Known rows, with every way that one mark hangs from another
J_172[J_805 J_861]: [ 0.83  1.57  1.01  6.56  0.88 -0.86  2.70 -1.61 -0.43 -0.80  3.77 -0.98
  2.33 -1.05 -0.66 -0.14  4.87  3.62  2.82  0.18]
J_805[J_439]: [ 2.00 -0.61  2.54 -1.53  1.50 -1.29 -1.30 -4.35 -0.86  5.81 -0.35 -1.41
  1.17  2.36 -0.87 -2.17  3.98  3.37  0.28 -0.29]
J_805[J_439 J_440[J_793] J_861[J_172]]: [ 1.87 -0.47 -2.50 -0.61  2.39  1.48  1.66  3.28 -1.62  2.84 -0.59 -1.57
 -3.21  1.10 -2.33  2.66  5.23 -2.33  1.24  1.66]
J_439[J_805[J_440[J_793] J_861[J_172]]]: [-0.24  2.74 -1.48 -1.16  4.01  1.88  5.08  3.63  0.24 -1.91  2.58  0.54
 -0.11 -1.26 -2.77  0.42  3.37  1.22  2.63  2.79]
J_439[J_805 J_861[J_172]]: [ 2.87  3.77  0.51 -5.71 -0.78 -1.18  4.62 -2.13  2.86  1.12  5.52  4.83
  2.37 -1.12 -0.29 -2.27  1.20  1.40  1.53  2.14]
J_172[J_805[J_439 J_440] J_861]: [ 2.03  0.75  2.16  6.88  1.11 -1.32  3.71  0.97 -3.20  2.19  1.53 -3.86
 -0.57 -0.44 -4.41  0.53  5.62 -2.67  4.19 -0.52]
J_172[J_861[J_439 J_805[J_440[J_793]]]]: [ 3.12 -0.90 -1.38  2.34  3.40  1.24  2.47  6.63 -4.76 -3.89  2.39 -1.82
  0.34 -0.87  4.48 -2.89  7.05  0.50 -1.76 -0.50]
J_805[J_439 J_440]: [ 1.97  0.58  2.38 -0.30  2.34 -0.15  0.20 -1.44 -2.89  5.76 -1.73 -3.64
  0.15  1.43 -2.25 -2.83  3.93  0.90  0.01  0.16]
J_440[J_793 J_805[J_439[J_861[J_172]]]]: [ 1.85 -4.77 -2.95 -4.14  1.00 -1.83  2.39  0.15 -0.06 -0.94  2.69  2.73
 -0.56  0.11  0.87  2.70  5.03 -1.46 -3.13  1.47]
J_172[J_805[J_440]]: [-0.49  2.00  0.59  6.63  2.22 -0.42  1.20 -0.71 -2.48 -0.64  0.65 -3.62
  3.37 -0.30 -1.58 -3.56  3.97  3.94  0.94  0.12]
J_805[J_439[J_861[J_172]] J_440]: [ 4.68  1.91 -0.81 -3.64 -1.66 -0.37  2.66  0.45 -0.99  5.74  0.98  0.55
 -1.69  0.33 -1.59 -1.03  2.84 -5.22 -0.65  1.24]
J_805[J_861]: [ 2.19  4.24  0.14  1.00  2.20  1.45 -0.67 -1.61  0.34  0.53  1.71 -1.41
  0.87  0.99 -2.24 -2.62  3.49  6.93  2.52  3.09]
J_439[J_805]: [ 0.07  2.62  3.44 -2.20  3.05 -1.03  2.24 -3.96  0.75  1.06  3.16  0.40
  4.05  0.27 -0.85 -4.33  2.16  7.42  1.82  0.68]
J_805[J_861[J_172 J_439]]: [ 4.63  2.51 -0.74  1.39 -1.95  1.17 -1.28  0.63 -0.57  0.36  2.87  0.37
 -0.01  0.64  2.99 -3.83  4.07  1.20 -0.11  1.79]
J_793[J_440[J_805[J_439[J_861]]]]: [ 1.97 -0.70  2.31  0.40 -0.12 -3.46  2.73  0.97 -1.17 -0.17  3.31 -0.63
  0.60  0.53 -6.19 -1.03  4.54  0.75  0.30  3.46]
J_861[J_172 J_439[J_805]]: [ 2.53  0.78  2.42 -1.81 -0.96 -1.33  1.59 -1.73  0.23  0.58  4.01  2.17
  3.20 -0.23  4.09 -5.29  2.80  1.79 -0.64 -0.38]
J_861[J_172]: [ 0.96  0.07 -0.93 -1.27 -0.23  0.20 -0.18 -3.24  0.56  3.56  1.58  0.74
  2.32  0.54  3.17 -1.99  2.59  4.48 -2.86  1.06]
J_439[J_805[J_440]]: [-0.09  3.88  3.20 -0.81  3.73  0.13  3.50 -1.15 -1.15  0.95  1.56 -1.57
  3.01 -0.94 -2.51 -5.08  2.30  4.72  1.71  1.36]
J_793[J_440[J_805[J_439]]]: [-0.87 -3.10  3.04  3.35  1.49 -3.26  1.33 -0.03 -2.17  0.59  1.98 -3.47
  1.33  1.61 -4.74 -1.35  5.11  3.83 -1.03  2.06]
J_172[J_805[J_440] J_861[J_439]]: [ 3.13  2.12  1.84  8.89 -0.04 -0.08  2.31  2.41 -4.18 -2.25  2.83 -2.98
  1.25 -2.75  0.45 -3.54  5.96 -1.57  1.94 -0.81]
J_805[J_439 J_440[J_793] J_861]: [ 1.82  0.82 -0.36  0.10  4.86  1.46  0.58  2.65 -2.35  1.97 -1.39 -3.08
 -2.40  1.18 -4.80  1.09  5.72  0.52  2.52  1.34]
J_805[J_439 J_861[J_172]]: [ 3.53  1.25 -0.38 -0.80 -0.78  0.00  0.26 -0.71  0.62  4.62  1.55 -0.28
 -1.89  2.75 -1.85  0.34  3.87  0.15  2.18  2.08]
J_439[J_861]: [ 3.73  3.67  0.24 -3.27  0.40  0.09  0.29 -3.10  0.78  1.96  2.74  1.97
  2.28 -0.37 -0.63 -2.79  2.56  4.11 -0.09  1.98]

Rows
[-0.15  4.23  0.31 -0.66  6.18  1.78  4.04  2.83 -0.69 -2.92  1.90 -1.07
  0.53 -1.08 -4.86 -1.07  3.87  4.45  4.13  2.61] -> J_439[J_805[J_440[J_793] J_861]]
[ 3.43  4.38 -2.06 -1.62  1.75  0.19  3.00  2.79 -2.11 -1.26  2.65 -0.91
  2.04  1.13  0.43 -5.55  3.43  3.32 -0.45  2.44] -> J_439[J_861[J_805[J_440]]]
[ 1.68 -1.98 -1.06  0.46  4.67  0.01  4.03  5.34 -4.02  0.55  0.84 -2.57
 -1.39  1.34  0.18  1.35  6.75 -0.31  1.19 -0.36] -> J_172[J_861[J_805[J_439 J_440[J_793]]]]
[ 2.37  3.12  4.29  0.23  2.11 -0.04  1.98  0.00 -2.45 -0.51  1.98 -1.72
  2.92 -1.30  0.20 -7.76  3.13  2.35  0.58 -0.21] -> J_861[J_439[J_805[J_440]]]
[ 2.20  1.99  2.25 -0.49 -0.32 -0.06  3.17  1.05 -1.86  0.60  2.65  0.31
  2.22 -1.46  2.63 -6.26  2.89 -0.70 -1.00  0.01] -> J_861[J_172 J_439[J_805[J_440]]]
[-0.65 -0.72 -2.80  0.11  5.75  0.94  1.87  3.67 -3.62 -2.23  0.30 -2.60
  2.44  1.58  2.76 -2.69  5.16  6.58 -2.60  0.38] -> J_861[J_805[J_440[J_793]]]
[ 0.74  2.49  0.62  7.90  1.64  0.36  3.90  1.15 -2.51 -0.80  2.84 -3.12
  1.29 -2.49 -2.70 -0.92  4.91  0.99  2.81  0.73] -> J_172[J_805[J_440] J_861]
[ 1.55 -1.23 -1.61  0.88  4.06  0.80 -0.04  4.84 -4.84 -3.49  0.41 -2.49
  2.58  1.33  5.69 -5.42  6.36  3.56 -3.38 -1.06] -> J_861[J_439 J_805[J_440[J_793]]]
[ 3.18  1.15  0.68  3.92  1.51  0.23 -1.14  0.35 -1.65 -5.76  3.25 -2.09
  1.05 -0.50  0.64 -5.79  5.13  5.17 -0.81  3.00] -> J_440[J_805[J_861[J_439]]]
[ 1.84  0.09 -0.91  1.39  2.43 -1.56  2.59  1.91 -2.76  0.19  0.26 -1.17
  0.15  0.31 -3.95  1.50  5.93 -2.87  3.13 -0.71] -> J_172[J_805[J_439[J_861] J_440[J_793]]]
[ 1.38 -2.70 -3.62  0.56  1.80  0.61  1.17  5.80 -4.56 -2.33  1.10 -0.62
  1.66  1.15  7.81 -3.84  5.91  0.87 -5.03 -0.90] -> J_861[J_172 J_439 J_805[J_440[J_793]]]
[ 0.71  0.48 -4.35  2.02  0.36 -0.18  3.82  2.75 -1.11 -1.97  2.53  1.13
  1.22 -2.00 -0.20  1.75  4.59 -2.01 -0.55  0.66] -> J_439[J_861[J_172[J_805[J_440[J_793]]]]]
[ 3.33  0.29 -0.45 -4.29  2.95  0.26  1.60  1.16 -2.27  3.19 -0.74 -0.25
 -1.11 -0.03 -3.21  0.74  4.83 -2.23  0.07  0.43] -> J_805[J_439[J_861] J_440[J_793]]
[ 0.33 -2.58 -2.13  5.75  0.49 -0.24  0.76  2.99 -3.86 -2.58  0.69 -1.02
  2.07 -1.10  4.11 -1.49  6.02 -1.81 -2.63 -1.84] -> J_861[J_172[J_805[J_440[J_793]]] J_439]
[ 2.15 -3.25 -0.85 -3.82  3.44 -1.78  1.08 -0.62 -0.76 -1.79  1.82  0.88
  0.20  0.04 -1.46  1.15  5.39  1.66 -1.61  1.25] -> J_440[J_793 J_805[J_439[J_861]]]
[ 1.22  4.03  0.54 -1.22  0.87  0.41  3.59 -0.66  2.52 -0.06  4.76  1.78
  1.23  0.10 -1.93 -2.11  2.07  4.24  3.74  3.22] -> J_439[J_805[J_861[J_172]]]
[ 0.23 -4.17 -2.80  0.30  2.68 -0.36  1.58  1.74 -0.36 -2.26  1.79 -0.50
 -1.98  1.35 -1.05  2.88  5.88  1.17 -0.98  2.35] -> J_440[J_793 J_805[J_439 J_861[J_172]]]
[ 2.25  0.99  2.69  0.00  3.95  0.88  4.67  3.66 -2.79 -2.66  3.19  0.16
  0.55 -3.87  0.05 -1.69  5.23 -1.14  1.98 -0.51] -> J_172[J_861[J_439[J_805[J_440[J_793]]]]]
[ 2.00  0.66 -5.69 -3.25  1.69  0.87  4.27  5.55 -1.68 -1.87  2.35  1.74
  0.68  0.56  3.29 -0.97  4.38  0.50 -3.00  1.73] -> J_439[J_861[J_172 J_805[J_440[J_793]]]]
[ 1.93 -1.85  0.14 -0.21 -2.40 -3.46  3.75  1.91 -0.74  0.67  4.48  0.80
 -0.31  0.38 -3.79  0.50  4.23 -2.29 -1.31  3.39] -> J_793[J_440[J_805[J_439[J_861[J_172]]]]]
[ 3.36  3.17 -4.00 -2.20 -0.47  0.36  3.96  4.16 -1.37 -0.33  3.49  0.79
  1.13  0.90  3.01 -4.31  3.13  0.60 -2.23  2.76] -> J_439[J_861[J_172 J_805[J_440]]]
[ 1.90 -2.90 -2.99  2.26  1.52  0.79  0.33  3.05 -1.18 -6.67  2.97  0.34
 -0.04 -1.08  3.63 -1.17  6.21  2.07 -3.11  2.44] -> J_440[J_793 J_805[J_861[J_172 J_439]]]
[ 0.36 -2.70 -1.18 -1.10  5.35 -0.44  1.54  3.64 -4.15  1.10 -1.11 -3.15
  0.77  3.40  0.83 -1.25  6.21  2.88 -1.05 -0.86] -> J_861[J_805[J_439 J_440[J_793]]]
[-0.83 -3.87 -1.90  3.70  1.81 -1.51  2.20  1.75 -3.16  1.85 -0.76 -2.16
  0.34  0.97 -0.20  2.32  5.75 -2.52 -0.20 -1.80] -> J_861[J_172[J_805[J_439 J_440[J_793]]]]
[ 0.56 -1.94  0.42  5.72  3.72 -0.69  3.75  2.45 -3.71  0.50  0.57 -2.91
 -1.00 -0.83 -3.41  3.82  7.00 -2.67  3.62 -1.50] -> J_172[J_805[J_439 J_440[J_793]] J_861]
[ 3.13  2.14 -0.64  1.65  3.73  2.60 -0.80  4.06 -3.46 -2.40  0.11 -2.45
 -0.56 -0.77 -0.35 -2.69  5.94  1.32  0.56  1.36] -> J_805[J_440[J_793] J_861[J_439]]
[ 3.20 -0.99 -2.50 -4.87  0.67  0.21  2.59  2.23 -1.60  4.02 -0.04  1.69
 -1.92 -0.03 -1.09  2.26  4.42 -5.22 -1.03  0.41] -> J_805[J_439[J_861[J_172]] J_440[J_793]]
[ 1.98  2.05  1.03  5.54  1.09 -1.81  0.18 -1.21 -0.55  0.87  1.83 -3.01
  0.26  3.24 -4.73 -0.33  5.51  2.76  5.90  0.43] -> J_172[J_805[J_439 J_861]]
[ 1.81  0.28 -0.24  6.83 -1.69 -0.63  0.81  1.52 -3.58 -0.87  1.35 -1.95
  2.45 -0.62  3.42 -4.66  4.84 -1.68 -1.70 -1.17] -> J_861[J_172[J_805[J_440]] J_439]
[-0.71 -0.94 -2.26  1.33  5.54  1.08  0.69  0.83 -0.33 -6.21  2.29 -1.52
  0.74 -0.45 -1.46  0.27  5.47  7.93 -0.72  3.47] -> J_440[J_793 J_805[J_861]]
[-0.65  2.44 -2.27  6.77  4.57  1.44  1.72  3.13 -2.11 -3.83  0.73 -3.41
  0.87 -0.48 -4.20  0.56  5.77  3.57  3.38  1.47] -> J_172[J_805[J_440[J_793] J_861]]
